Each row comes from the steps of one walk. Every step used is in the known rows, and no mark comes twice. Write the walk behind each row, first mark first.
Known rows:
gane-fita-vumem: [-1.79  1.63  2.61 -0.01 -1.81  0.25 -0.45  7.28 -3.13  0.48 -0.24  3.30
  4.21 -1.03 -0.44 -0.77 -3.39  0.90 -0.61 -2.57 -1.89  0.53 -0.16 -3.46]
zofigok-petup-ladek: [ 2.40 -0.70  1.07 -1.12 -2.08  2.49 -1.84  0.14 -2.55  1.93 -0.55  0.37
  3.66 -1.72  1.00 -2.12  4.19  2.83  0.31 -3.14 -1.31  0.04  0.65 -0.02]
ladek-petup-zofigok-dapan-gane: [ 0.38  1.14  1.80 -2.74 -0.88  0.71  1.04 -0.37 -2.09 -1.02 -2.81  0.40
  1.07  0.14  2.00  1.21  1.90  0.36 -0.29 -1.75 -0.55  0.06  2.58 -1.43]
petup-zofigok: [-0.33  0.31  3.61 -1.25 -1.78  0.84 -2.69  1.41 -2.26  2.74  0.01 -1.68
  0.89  0.09  1.75  0.32 -0.01  1.82 -0.27 -1.64 -1.32 -0.04 -2.02 -2.87]
dapan-zofigok-fita-vumem: [ 0.32 -0.02  2.28  1.98 -2.48  2.70 -1.37  1.18 -4.80  0.42 -0.76  0.52
  3.73 -1.08 -0.29 -1.81 -2.37 -0.71 -1.13 -2.55 -0.79  2.50  3.67 -2.82]
fita-zofigok-petup: [-0.06  2.84  2.37 -0.64 -2.74  1.67 -1.71  2.35 -4.02  3.62  0.12  0.54
  7.29 -2.27  2.49 -1.36 -0.27  1.33  0.95 -2.41 -1.94  3.64  1.25 -3.03]
vore-dapan-gane-fita-zofigok: [-1.00 -2.00  2.33  0.54 -2.70  2.89 -0.82  5.59 -4.56  0.79 -2.64  1.69
  2.11 -1.51 -1.34  0.06  1.54  3.25 -0.23 -2.26  0.84  1.61  1.11 -0.44]
gane-dapan-vore: [-1.31 -1.90  0.22 -2.07 -2.26  0.73 -0.48  2.79 -4.40  0.34 -1.78  2.35
  3.60 -1.00  1.02  0.15  2.40  5.69  0.30 -0.16 -0.40  2.63  3.88 -1.45]
ladek-petup-zofigok-fita: [ 1.46  2.25  2.37 -1.82 -1.47  0.63  0.67  0.33 -2.38 -1.81 -1.33  1.35
  1.47  0.62  1.55  0.81 -0.38 -0.48 -1.72 -2.41 -1.06 -1.08  1.28 -1.54]
gane-dapan-zofigok-fita: [ 0.69 -1.50  0.49  0.55 -3.22  0.82 -0.75  2.02 -5.07 -0.78 -1.13  1.87
  3.72 -0.22  0.17 -0.07  0.49  4.08  0.08 -1.37 -0.89  2.63  3.71 -1.32]
gane-dapan-zofigok-fita-vumem: [-0.07 -1.55  0.63  0.54 -3.08  0.93 -1.23  3.36 -5.07 -0.90 -0.99  1.72
  4.67 -0.38  0.50 -0.34 -1.10  4.12  0.03 -1.70 -1.05  2.64  3.66 -1.88]
vumem-fita-zofigok-petup: [ 0.59  3.06  2.89  0.42 -1.12  2.89 -0.61  3.07 -3.04  4.71  0.79  0.90
  4.10 -1.72  2.28 -2.31 -4.15  1.76 -0.08 -3.11 -2.08  2.27  4.24 -3.24]
gipi-dapan-gane: [-2.02 -3.22  2.63 -0.38 -2.25  3.40 -2.55  0.86 -2.17  0.77 -2.46  0.29
  1.73 -3.15  0.06 -0.73  6.19 -1.66 -1.01 -1.27  0.53  3.18 -0.57  0.15]
zofigok-fita-vumem: [ 0.94  0.38  2.70  0.07 -2.02  2.42 -1.20  3.26 -2.70 -1.03  0.48  2.44
  5.65 -0.16  0.53 -1.75 -4.30 -1.06 -1.33 -2.46 -1.45  0.86  3.70 -3.08]
ladek-petup: [ 0.48  1.81  1.29 -2.05 -1.21 -0.30  0.19  1.43 -1.80 -1.69 -2.71  2.75
  1.97 -1.04  0.49  0.05  1.47 -1.11 -1.14 -2.14 -1.04  1.19  2.07 -1.44]
dapan-gane-fita-zofigok: [-0.63  1.34  3.11  0.06 -0.87  1.14  0.01  2.82 -4.65  2.40 -2.24  1.56
  2.82 -0.95 -0.83 -0.95  2.16  0.15  1.06 -0.88  0.70  0.38  0.07 -2.40]
petup-zofigok-dapan-gane: [-0.17 -0.87  2.91 -1.81 -1.33  2.11 -0.85 -0.41 -2.28  2.35 -1.14 -2.04
  1.28  0.39  2.27  0.71  1.80  2.30  1.04 -0.91 -0.56  0.64  1.76 -2.46]
dapan-vore-fita-zofigok: [-2.05  1.53  2.39 -1.54 -1.74  3.39  1.21  2.20 -4.97  1.84 -1.05  0.18
  4.19 -2.54 -0.38 -0.81  0.48  1.69 -0.71 -1.00  0.35  3.08  3.22 -1.74]
vumem-fita: [ 0.67  1.16  2.76  0.21 -0.52  2.16 -0.82  2.83 -1.65  3.08 -0.07  1.38
  0.76 -1.06  0.60 -2.02 -3.11  0.96 -0.86 -2.48 -1.57  1.28  4.25 -2.85]
gipi-fita-vumem: [-0.41 -0.97  1.50 -0.23 -2.68  1.72 -3.88  6.07 -1.04  0.13 -0.47 -1.41
  2.53 -1.69  0.20 -0.38 -1.82 -1.59 -2.16 -2.03 -1.41  4.07 -3.36 -2.28]
ladek-petup-zofigok-fita-vumem: [ 0.73  2.12  2.52 -1.83 -1.26  0.70  0.15  1.55 -2.42 -1.89 -1.20  1.23
  2.39  0.53  1.84  0.54 -2.00 -0.48 -1.78 -2.75 -1.21 -1.07  1.22 -2.08]
vumem-fita-zofigok: [-0.07  2.78  3.53  0.75 -1.23  2.14 -1.29  3.47 -2.37  4.27  0.30  0.91
  2.96 -1.41  1.96 -1.63 -4.05  1.45 -0.06 -2.76 -1.91  2.42  3.37 -4.27]
gane-fita-zofigok: [-0.99  3.45  3.08  0.57 -2.85  0.05  0.05  5.18 -3.80  1.80 -0.13  3.15
  4.49 -1.09  0.41  0.11 -0.96  1.27  0.28 -2.20 -1.90  1.60 -0.75 -3.78]

Which walk is each row?
[-1.09  1.07  2.01 -1.54 -1.88  4.09  1.10  1.39 -5.04  2.01 -0.98 -0.27
  4.39 -2.60 -0.03 -1.17  2.10  2.89 -0.51 -1.70  0.35  2.08  2.73 -0.88]
dapan-vore-fita-zofigok-petup-ladek
[-2.12 -1.48  0.47 -2.25 -2.05  1.50  0.29  5.04 -4.88 -0.58 -1.24  1.54
  4.85 -1.31 -0.02 -0.04 -0.25  5.51 -0.10 -0.81 -0.26  2.56  3.65 -1.01]
gane-dapan-vore-fita-vumem
[-0.69  2.46  2.60 -1.06 -2.70  2.57  1.21  3.81 -3.23  0.22 -0.05 -0.42
  5.96 -1.92 -0.34  0.08 -1.56  0.79  0.50 -2.32 -1.24  3.98  2.60 -1.80]
vore-fita-zofigok-dapan
[-0.63 -0.89  1.46 -1.29 -1.20  2.23  1.42  1.88 -2.61  0.31 -2.34  1.80
  3.89 -0.77  0.58 -0.32  1.47  1.10  1.50 -0.97 -0.47  2.33  5.92 -2.32]
zofigok-dapan-gane-fita-vumem
[-0.57 -1.81  1.87  0.29 -2.65  3.44 -0.29  5.29 -5.03  1.02 -2.30  1.67
  2.95 -1.76 -1.16 -0.43  1.51  3.49 -0.23 -2.50  0.71  1.44  1.75  0.27]
vore-dapan-gane-fita-zofigok-petup
[ 0.28  1.97  2.27 -2.32 -1.16 -0.17 -0.22  0.99 -2.03 -0.74 -1.97  0.65
  0.83 -0.08  1.65  0.94  0.67  0.04 -1.22 -2.25 -1.10 -0.40 -0.14 -1.73]
ladek-petup-zofigok
[-0.16  1.37  1.51 -2.98 -1.28  1.00  1.41 -0.45 -2.22 -0.92 -2.43  0.76
  1.32 -0.18  2.54  1.43  1.57  1.10 -0.79 -1.70 -0.93  0.65  3.48 -1.70]
ladek-petup-zofigok-dapan-vore
[-1.74 -0.53  0.68 -1.92 -2.56  1.43  0.53  4.01 -5.20  0.09 -1.19  1.46
  5.01 -1.36  0.40  0.41  0.87  5.76  0.31 -0.63 -0.25  3.03  3.36 -1.13]
gane-dapan-vore-fita-zofigok
[ 0.30  0.56  3.95 -0.56 -1.95  2.10 -2.16  2.30 -2.75  1.11  1.08 -0.87
  3.10  0.92  2.06 -0.24 -3.80  1.03 -1.08 -2.34 -1.48 -1.01 -0.21 -3.40]
petup-zofigok-fita-vumem
[-1.37  2.84  2.34 -0.04 -2.98  1.23  1.75  3.81 -4.01  1.63 -0.57  3.31
  5.02 -1.19  1.27  0.60 -0.13  2.36  0.69 -1.67 -1.73  2.66  2.84 -3.72]
gane-fita-zofigok-dapan-vore
[-0.09 -2.48  1.96  0.53 -2.85  3.60 -0.93  4.77 -4.63  0.97 -2.55  1.27
  2.43 -1.63 -0.98 -0.32  3.12  4.47 -0.01 -2.94  0.84  0.54  0.64  0.40]
vore-dapan-gane-fita-zofigok-petup-ladek
[ 1.40 -0.74  1.14  1.17 -2.56  2.77 -1.80 -1.02 -4.67  2.50 -1.47 -0.89
  2.36 -2.20  0.01 -2.09  3.61  2.03 -0.03 -2.98 -0.70  1.96  1.48 -0.64]
dapan-zofigok-petup-ladek
[-1.61 -0.75  0.93 -2.36 -1.80  3.81  2.21  1.45 -2.82 -0.07 -1.48  0.80
  4.75 -1.85  0.86 -0.19  0.35  2.16  0.26 -1.04 -0.73  4.18  8.16 -1.82]
zofigok-dapan-vore-fita-vumem
[-0.83  3.05  2.51  0.21 -3.12  0.64  1.22  4.40 -3.39  1.35 -0.33  3.24
  5.18 -0.95  1.15  0.68 -0.63  1.80  0.90 -2.09 -2.18  2.59  1.82 -3.78]
gane-fita-zofigok-dapan
[-0.84 -3.14  1.48  1.41 -3.74  3.12 -2.21  3.79 -4.31  0.58 -2.35  0.40
  1.27 -2.19 -1.20 -0.18  1.07  3.31 -1.16 -2.92 -0.10  3.82  2.38 -0.41]
vore-dapan-zofigok
[ 1.40  0.16  2.06  2.02 -2.75  2.58 -0.59 -0.72 -4.74  0.55 -0.93  0.76
  2.40 -0.88 -0.70 -1.47 -0.02 -0.66 -1.06 -2.07 -0.57  2.38  3.84 -2.03]
dapan-zofigok-fita
[-0.18  1.78  1.61 -3.11 -1.28  1.50  2.38  0.24 -2.51 -1.55 -2.15  0.34
  1.58 -0.28  1.63  1.45  0.78  0.95 -1.04 -1.95 -0.74  0.49  3.39 -1.00]
ladek-petup-zofigok-dapan-vore-fita
[ 0.18  3.14  2.53  0.45 -2.97  1.03  0.20  4.27 -4.09  2.17  0.12  2.69
  5.09 -1.31  0.83 -0.45  0.49  2.62  0.49 -3.00 -1.94  0.60 -0.96 -2.59]
gane-fita-zofigok-petup-ladek
[ 0.36 -2.83  1.61  1.91 -4.00  3.91 -1.29  3.12 -4.61 -0.48 -1.71  1.10
  1.82 -1.47 -1.23 -0.29  0.00  2.55 -1.69 -3.09 -0.04  2.96  3.77 -0.23]
vore-dapan-zofigok-fita
[-0.85  1.20  2.60 -0.68 -2.36  1.86 -0.89  1.09 -3.09  2.63 -1.71  0.32
  6.09 -1.52  2.57  0.01  1.64  1.23  2.28 -1.13 -0.95  4.57  3.79 -4.09]
fita-zofigok-dapan-gane
[-0.01  0.36  1.21 -0.30 -3.85  2.73 -1.67  2.70 -1.88  1.30 -0.81 -1.42
  3.38 -1.83  1.92  1.04  1.46 -0.21 -0.84 -1.12 -1.26  6.17 -0.34 -2.57]
gipi-fita-zofigok-dapan-vore
[-0.10 -2.82  0.84  1.09 -3.67  3.84 -1.43  3.40 -4.98  0.91 -1.86  0.37
  2.37 -2.51 -0.87 -0.83  1.02  3.63 -1.19 -3.27 -0.27  3.52  3.25  0.62]
vore-dapan-zofigok-petup
[ 0.68  0.22  1.02  0.81 -2.25  2.53 -0.88 -0.24 -5.27  2.65 -1.14 -0.30
  3.14 -2.37 -0.18 -2.23  1.33  0.67 -0.31 -2.36 -0.87  3.15  3.17 -0.84]
dapan-zofigok-petup
[ 0.30  1.75  1.83 -2.44 -1.02  0.53  1.95  0.54 -2.44 -1.24 -2.55  1.22
  0.99  0.34  1.62  1.43  1.41  0.61 -0.41 -1.89 -0.69 -0.50  2.18 -1.40]
ladek-petup-zofigok-dapan-gane-fita
[ 0.17 -0.75  1.30 -1.27 -1.35  2.17  1.91  0.58 -2.55  0.43 -2.40  1.95
  2.85 -0.65  0.28 -0.05  3.04  1.07  1.53 -0.66 -0.31  2.30  6.01 -1.77]
zofigok-dapan-gane-fita
[-0.15  1.58  2.69 -0.19 -0.82  1.70  0.56  2.49 -5.16  2.65 -1.92  1.54
  3.63 -1.19 -0.64 -1.44  2.08  0.40  1.03 -1.13  0.58  0.24  0.69 -1.67]
dapan-gane-fita-zofigok-petup
[-1.61  1.50  2.18 -1.01 -2.94  2.30 -0.34  0.98 -3.33  2.69 -1.19  0.89
  6.42 -1.94  3.30  0.28  1.17  2.27  1.56 -1.10 -1.45  5.35  5.04 -4.46]
fita-zofigok-dapan-vore
[-0.01  2.37  2.97  0.41 -1.47  2.69 -0.23  2.61 -1.95  3.77  0.13  1.04
  3.60 -1.29  2.74 -1.11 -3.68  2.03  0.53 -2.62 -2.20  3.34  5.95 -4.33]
vumem-fita-zofigok-dapan
